Each row was made from one small tree. The marks that hang from a mark follow it in brackets, in alphabetical order. Every link used is in the known rows. Write each row's tree.
Known rows:
naku(kenu mova(duvema) rizir): [ 13  33  14  11 -44   3   0 -46  37 -23  16   1  -6  10  11 -34  12  15
  26 -21  15  35]
mosa(kenu(naku) mezi): [-13   4 -12  22   9  32   3   7  23  12 -30  37  22  -8  20 -31   9  23
  25  20   5  36]
fesub(suga(naku(rizir))): [-14  11  17  -5 -17  15   8 -40   2 -14  -9  -2 -22  31  38 -25  -6  14
  -7  13  -6   5]
kenu(naku(mova(duvema))): [-24  16  -3  16 -39  23  11 -24  31  -1   5  -9   2  -9   5  -6  15 -15
  19 -15   6  38]
mosa(mezi): [ -2  -3   1  10   1   8  -6  -2  15   8 -13  23  10   4  10 -15   3  13
  12  12  -6  -3]
mosa(kenu(naku(mova(duvema) rizir)) mezi): [-26  24  -2  50 -37  45  -2 -38  62  -2  -9  32  24   9  32 -52  24  16
  42   9  14  51]
kenu(naku(mova(duvema) rizir)): [-29  26  -7  22 -51  27   7 -38  40 -11  22  -6   2   2  24 -22  24  -7
  22 -18  13  45]
saro(mezi(naku(kenu(rizir)))): [ 40   7 -30 -21  -9   3   4   0   6   4 -11  19   5 -19  33 -15  19   9
  26  -5  15  32]
naku(kenu(rizir)): [ 26  12  -6 -18   2  -3  20   6  -5 -10 -10   4 -22 -16  15  -9 -10  27
  17 -11  35  28]
saro(mezi(mosa naku(rizir))): [ 24 -13 -35   5 -53  24 -16 -14  15  -6   4  15  46  13  47 -26  47  -9
   5   6  -9  28]
mosa(kenu(naku(mova(duvema)) rizir) mezi): [-20  14  -8  44 -21  49  18 -18  49  11 -29  31   8 -11  29 -33   8  12
  50  12  37  55]
suga(naku(kenu(rizir) mova)): [ 22  14   4 -23   2   4  24 -27  -6  -4 -14 -15 -35 -11  33 -34  -9  16
  16  -2  16  31]
mova(duvema(rizir) naku): [-24  -9 -22  38 -34  13   2 -49  13 -18  12  15 -18  17 -38  11  -3 -10
   3  -6  -8   0]
fesub(suga(naku(kenu mova))): [ 24  18  33 -19 -13   4  16 -40   2 -14 -19  -9 -26  10  24 -39  -8  25
  11   0 -15  22]
mosa(kenu(naku rizir) mezi): [-11   4 -21  22  11  40  18  11  21  14 -35  36   9 -15  37 -28   3  28
  35  18  35  46]
kenu(naku rizir): [-17   6 -25  -7  -5  19  28  12   1   3  -3  -2 -14 -23  28   3   3   6
  12  -8  33  40]
naku(mova): [  5   6  10  10 -13   4   3 -13   7   2  11  -8   2  -2   7 -16  12  -4
  12  -3  -8   6]
mosa(kenu(naku(mova rizir)) mezi): [-14  22  -6  38 -17  42   0 -20  43   4  -3  34  23   4  46 -63  32  26
  38  13   5  50]
fesub(suga(naku)): [ -7  -2  21 -11  -3  10  10 -26  -8  -4 -24  -6 -21  19  18  -9 -18   8
  -9  13 -13  -2]
mosa(kenu): [  4   2   1  19  16  11  -2   1   7   1 -15  15  12   4  -2 -13  -1   9
  11  15   7   9]
mosa(kenu mezi(naku(mova rizir))): [  0  17  -8  35 -16  34 -12 -21  54  -4 -12  30  42  16  46 -52  36  17
  44  15   0  35]
naku(kenu): [ 27  13   4 -17   1  -9   3  -2   0 -11  -5   5  -8  -6  -1 -14  -3  23
   6 -10   7  18]
naku(kenu(rizir) mova): [ 32  20   5  -9  -9   3  22  -8   5  -7   2  -2 -21 -16  21 -26   3  23
  29 -15  28  36]
mova(naku): [ -9 -14 -17  10  -8   2   1  -9 -11 -14  -6   7 -16   7 -16   5  -4  -1
   4  10  -9 -13]
saro(mezi(mosa(kenu) naku(mova rizir))): [ 34  -4 -26  33 -52  40 -17 -24  31   0   2  25  57  16  52 -56  56  -3
  27  17 -12  44]

Which tree is each row?
[ 20 -18 -41  21 -22  45  13   7  -4  14 -23  31  21 -16  44 -31  24   8
  19  21  23  55]	saro(mezi(mosa(kenu(naku rizir))))
[ 12  21  28  -6 -32  18  30 -52  16 -18 -28  -7 -43   7  26 -24 -23  19
  24  -3  23  39]	fesub(suga(naku(kenu(rizir) mova(duvema))))
[  8   4 -12  37 -65  43  -4 -31  55 -25 -11   6  50  21  27 -33  32  -5
  31   2  16  60]	mezi(mosa(kenu) naku(mova(duvema) rizir))
[ 10  23  29   9 -38  17  18 -78  25 -19  -2  -1 -29  20   2 -31  -8  17
   8 -16 -12  35]	fesub(suga(naku(kenu mova(duvema(rizir)))))
[-27  -1 -17  29 -41  11  -7 -43  17 -30   6   9 -18  25 -10  -1   1  -4
  11   4  11  -4]	mova(duvema naku(rizir))
[ 19  21  -7   3 -37  21  11 -20  53  -8 -27  18   8 -12  28 -24  10  17
  53 -11  32  51]	mosa(mezi(naku(kenu(rizir) mova(duvema))))
[ 57  -9 -30 -18 -37   9  -8  -1   5  -8 -15  15  36  -7  27 -25  31   8
  11  -2 -10  39]	saro(mezi(mosa naku(kenu)))
[ -2  13 -12  11 -42   0  -2 -44  18 -41   0  16 -24  17 -13 -15  -4  21
  19  -6  17  14]	mova(duvema naku(kenu rizir))
[  9  16   9 -11 -17   8  20 -46  12  -9 -19 -15 -36  -5  19 -25 -16   4
  21  -6  27  35]	suga(naku(kenu(rizir) mova(duvema)))
[ 20  12  17 -28   0   8  31 -22 -11 -15 -34  -1 -43   2  32 -19 -27  35
   8   4  22  27]	fesub(suga(naku(kenu(rizir))))
[ 32  17 -10   0 -78  21   2 -33  49 -37  -1  -4  31  11  30 -33  29   9
  26 -25  19  68]	mezi(mosa naku(kenu mova(duvema) rizir))
[ 19 -17 -31  22 -23  37  -2   3   0  12 -19  30  35  -8  26 -33  30   3
   9  20  -6  46]	saro(mezi(mosa(kenu(naku))))
[ 22  -9 -17   1 -46  23   4  -1  19 -12  -6 -12  41   0  25 -14  29  -9
  14  -8  -7  41]	mezi(mosa naku(mova))
[ 62  -4 -28 -10 -47  21   9  -7  10  -2  -8  11  24 -17  50 -37  38   7
  33  -6  11  58]	saro(mezi(mosa naku(kenu(rizir) mova)))
[ 18  24  10  20 -35   5   8 -51  32 -14  23   5  -8   2 -14 -22   8   9
  17 -32   1  37]	naku(kenu mova(duvema(rizir)))
[ 11  23  21 -21 -15   3  11 -42   2 -26 -13   3 -29  24  37 -38  -9  37
  -1   2   1  21]	fesub(suga(naku(kenu rizir)))
[ 21  14  13 -21   1  -5   6 -34  -2  -7  -8 -16 -21  -2  15 -37  -1  11
   6  -2 -11  21]	suga(naku(kenu mova))
[ 31  17 -11  -9 -15  16  15  -2  34  -4 -19  16   9 -17  43 -34  16  28
  47  -9  23  49]	mosa(mezi(naku(kenu(rizir) mova)))
[ 32  19 -22 -13 -25   0 -14 -20  19  -7   9  23  18   3  37 -32  37  13
  18  -7  -7  27]	saro(mezi(naku(kenu rizir)))
[  2   5 -17  20 -31   2   6 -50  14 -31   6  19 -26  10 -37  -3  -7  14
  10 -17   1  17]	mova(duvema(rizir) naku(kenu))
[-26  18 -11  31 -44  29  15 -45  37   0  28  -1   2  -5  -2 -10  20 -11
  13 -28  -4  48]	kenu(naku(mova(duvema(rizir))))
[-11  12 -16   4 -17  26  29   1   8   5   6  -9 -11 -23  36 -14  15   1
  24 -12  26  47]	kenu(naku(mova) rizir)
[ 28  -9 -23  16 -30  42  19   8  21  -8 -26   4  36  -6  39 -24  23   3
  33   7  29  60]	mezi(mosa(kenu(rizir)) naku(mova))
